Known rows, with every step that occurs:
kunaz, firos: [ 1.77 -0.45 -1.02  0.81 -1.22 -1.02 -0.13 -0.46 -1.56  0.39 -1.40  0.45
  0.19  0.02  1.17  0.61 -2.49 -0.50 -0.16 -0.96 -0.05]
kunaz, todug, segopeg, budo, barar, gego: [-1.85  1.28  2.72  0.62  0.93 -1.82  1.57  2.53 -0.45 -1.16 -1.92  0.79
  1.05  0.02 -0.51  1.57  3.16  1.39  2.84 -0.71 -1.80]
kunaz, todug, barar, budo: [ 0.80  0.58  1.32  0.57  1.37 -3.12 -0.24  1.82 -0.16 -2.32  2.80  0.45
  0.13  0.76  0.08  2.03  0.09 -0.81  0.87 -1.60  1.42]
barar, todug, segopeg, budo: [-0.57  1.49  0.28  0.66  0.01 -1.65  0.88  0.43 -1.35  0.05 -1.89  0.36
 -0.53  1.33  0.22  1.13  3.44  2.15  2.81 -1.37  1.14]
firilo, budo, barar: [-0.89  1.13 -0.20 -1.73  2.76  2.39  0.22  0.39  1.17 -0.23  1.09  0.67
 -0.05  0.27 -1.69  0.23  2.30 -0.87  1.98  0.64 -0.18]
barar, budo, firilo: [ 0.37  1.40 -0.39 -2.15  1.86  1.22 -0.10  0.45  1.54  1.27  2.46 -0.57
 -0.19 -0.11 -0.51  0.19  2.73 -0.41  2.88 -0.78  1.89]
budo, segopeg: [-1.73  0.53  0.14  0.30  1.77  0.34  0.54  0.26  1.07  0.38 -1.41  0.40
  0.17 -0.49 -0.11  0.19  3.24  0.10  3.15  0.46 -0.14]
barar, gego, firilo, budo, segopeg: [-0.90  0.92  0.03 -4.36  4.08  3.12  0.90  1.72  4.38  1.11  1.10  0.56
 -0.20  2.31 -2.12  2.71  0.07 -2.70  4.55  2.25 -0.01]
firilo, budo: [-0.05  0.02 -1.18 -1.46  1.89  0.92  0.09 -0.67  0.17 -0.51  0.92  0.98
 -0.56  0.33 -0.69  1.39 -1.68 -1.50  1.21  0.52  0.73]
firilo, gego, barar, todug, segopeg, budo: [-1.00  1.50 -1.06 -2.54  0.45  0.90  0.87  1.80  3.78  1.16 -0.42 -0.39
 -0.31  1.91 -2.11  1.44  2.82  0.69  1.51  0.46  0.56]
gego, barar, todug, segopeg: [-1.46  2.04 -0.07 -1.86  0.43 -0.61  0.35  0.50  1.76  0.07  0.97  0.07
 -1.03  1.88 -1.32 -0.19  3.83 -1.26  0.88 -0.13  0.46]
segopeg, budo, firilo, gego: [-0.38  0.17 -0.78 -1.64  1.04  2.54  0.81  1.57  1.99  1.13 -1.60 -0.91
  1.00 -1.12 -0.87  0.42 -0.23  2.35  2.32  0.24  0.50]
budo, firilo, gego: [-0.29  0.78 -0.68 -2.14  0.88  3.30  0.40  1.52  3.18  1.84  0.44 -1.17
  0.84 -0.27 -1.31 -1.50  0.76  1.15  1.19  0.29  0.02]
barar, gego: [ 0.53  0.55  0.72 -1.24  0.44  1.07  0.61  2.04  2.82  1.29  0.16 -0.59
  0.31  0.95 -0.86  1.29  0.62 -0.54  2.09  0.23 -0.75]
segopeg, budo, firilo, gego, barar, todug: [-1.02  1.25 -1.53 -3.09  1.31  2.90  0.68  2.92  4.66  1.82 -0.02 -1.27
  0.06 -0.15 -2.17  1.06  2.97  1.38  2.62  0.48  1.41]
budo, barar, gego: [-0.59  1.66  1.53 -1.64  1.26  2.64  0.66  2.92  3.72  1.49  0.22 -0.84
  0.88  0.77 -1.83 -0.07  5.05  0.15  2.53  0.21 -1.73]
gego, barar, budo, firilo: [-0.69  1.45 -0.85 -4.11  2.19  1.69 -0.10  0.59  3.86  0.78  3.42 -0.75
 -0.50 -0.02 -1.73  0.27  2.47 -2.55  1.87  0.36  1.62]
barar, budo: [ 1.04  0.80 -0.51 -1.37  1.06 -0.46 -0.25 -0.16  1.35  0.81  2.24  0.05
 -0.62  0.76 -0.27  1.77  1.79 -0.94  1.52 -0.60  1.75]
segopeg, budo, barar: [-0.96  0.44  0.72 -0.12  1.00  1.08  0.67  1.14  0.24 -0.19 -1.79 -0.17
  0.81 -0.93 -0.63  0.68  3.23  1.92  1.96  0.00 -0.44]
barar, gego, firilo, budo: [ 0.29  0.62 -0.01 -4.47  2.85  2.79  0.56  1.54  3.66  0.87  2.24  0.16
 -0.32  2.67 -2.07  2.59 -2.54 -2.67  2.46  1.96  0.04]

Rows:
[-0.72  0.94  1.33 -2.85  2.01  2.78  1.01  2.77  3.34  0.89 -0.83 -0.63
  0.85  0.87 -1.87  1.71  2.19  0.77  3.20  1.25 -0.78] | segopeg, budo, barar, gego, firilo
[-0.61  1.61  0.37 -2.81  3.04  3.30  0.75  2.30  3.43  0.84  1.15  0.27
  0.24  1.07 -2.35  1.29  2.96 -1.29  3.48  0.80 -0.85] | firilo, budo, barar, gego
[-0.92  1.53 -1.52 -3.95  2.51  2.14  0.30  1.30  6.66  1.91  2.19 -0.28
 -0.26  1.37 -2.59  1.75  4.37 -1.90  2.72  1.39  0.98] | firilo, gego, barar, budo, segopeg
[-1.37  2.82  1.35  0.02  0.83  0.44  0.55  1.46  0.54  0.74 -0.28 -0.05
 -0.11  1.67 -1.07 -1.41  7.95  1.72  2.34 -1.07 -0.47] | budo, barar, todug, segopeg
[-0.38  1.13  1.34  0.72  2.71 -2.83  0.17  2.06  0.49 -2.08  1.76  0.71
  0.32  0.32  0.01  2.27  2.69 -0.67  2.86 -1.26  1.27] | kunaz, todug, barar, budo, segopeg
[ 0.38  1.06 -1.57 -4.22  1.28  1.93 -0.10  1.16  6.04  1.70  3.14 -0.65
 -0.37  1.72 -2.59  1.60  1.71 -1.93  0.45  1.03  1.13] | firilo, gego, barar, budo
[-1.53  0.44 -0.74 -3.41  4.06  2.22  0.37 -0.50  1.82 -0.19  1.13  1.26
 -0.56  1.51 -1.46  1.50 -0.68 -2.34  2.76  2.27  0.87] | gego, firilo, budo, segopeg
[-0.96  1.99  0.31 -0.07  0.67 -0.35  0.99  0.89 -0.91  0.47 -1.69 -0.29
 -0.24  0.52  0.10 -0.02  3.92  2.53  3.71 -1.53  1.32] | barar, todug, segopeg, budo, firilo
[ 0.30  1.30  0.94 -0.51  3.20 -0.50  0.25  0.95  1.24 -1.02  1.12 -0.06
  0.32  1.00 -0.04  1.28  3.16 -0.67  4.36 -1.01  1.74] | todug, barar, budo, segopeg
[-1.29  1.50  2.34 -2.40  1.95  1.29  1.63  1.19  0.70  0.01 -2.12  0.03
  1.00  1.68 -1.16  0.52  2.14  0.93  3.66  0.58 -1.44] | todug, segopeg, budo, barar, gego, firilo
[ 0.32  0.43  0.76 -3.45  1.35  2.08  0.43  2.05  3.70  1.30  1.33 -0.56
  0.08  2.27 -1.59  1.54 -1.16 -1.62  1.33  1.51 -0.69] | barar, gego, firilo
[-1.69  1.05  0.15 -2.47  1.25  1.59  1.44  0.33  1.29  0.08 -2.05 -0.41
  0.86 -0.16 -1.15 -0.65  0.31  0.93  2.65  0.39 -0.26] | todug, segopeg, budo, firilo, gego, barar
[-1.15  1.07 -0.99 -3.85  1.40  3.87  0.34  1.67  4.98  1.52  1.42 -1.38
  0.56 -0.13 -2.41 -1.30  0.84 -0.61  0.58  1.12 -0.13] | budo, firilo, gego, barar
[-0.56  1.21 -0.38 -1.06  2.69 -0.09  0.17  0.00  2.07  1.10  1.05  0.52
 -0.48  0.46 -0.27  1.91  5.04 -0.75  4.25 -0.19  1.63] | barar, budo, segopeg
[-0.84  2.23  0.40 -0.39  0.89  1.42 -0.08  2.38  2.50  1.41  1.08 -0.61
 -0.27  1.08 -1.68 -0.50  7.67  1.49  1.49 -0.56  0.15] | budo, barar, todug
[-1.57  2.51 -0.68 -3.39  1.28  2.78  0.70  1.92  4.45  1.76  1.12 -1.15
  0.02  1.34 -2.36 -1.57  3.71  0.16  2.04  0.15  0.31] | budo, firilo, gego, barar, todug, segopeg
[-1.51  1.15  1.81  0.26  0.85 -0.24  1.30 -0.39 -2.04 -0.96 -3.26  0.47
  0.94 -0.14  0.01 -0.50  3.08  2.20  2.61 -0.60 -1.18] | todug, segopeg, budo, barar
[-1.94  2.04 -0.23 -2.29  1.24  0.43  0.89  1.04  1.46  0.21 -0.24 -0.45
 -0.49  0.36 -1.23  0.04  3.94  0.27  2.86 -0.32  1.13] | gego, barar, todug, segopeg, budo, firilo
[-2.36  0.85  0.60 -1.33  1.04 -0.81  1.23  1.61  0.84 -1.15 -1.10  0.38
  0.85 -0.69 -1.16  0.58 -0.02  0.69  1.23  0.08 -0.55] | kunaz, todug, segopeg, budo, firilo, gego, barar
[-0.70  2.06 -0.20 -0.90  0.73  0.95  1.10  1.88  1.13  1.54 -1.55 -0.58
  0.08  1.20 -0.80  0.12  4.02  3.05  3.59 -1.07  1.13] | barar, todug, segopeg, budo, firilo, gego
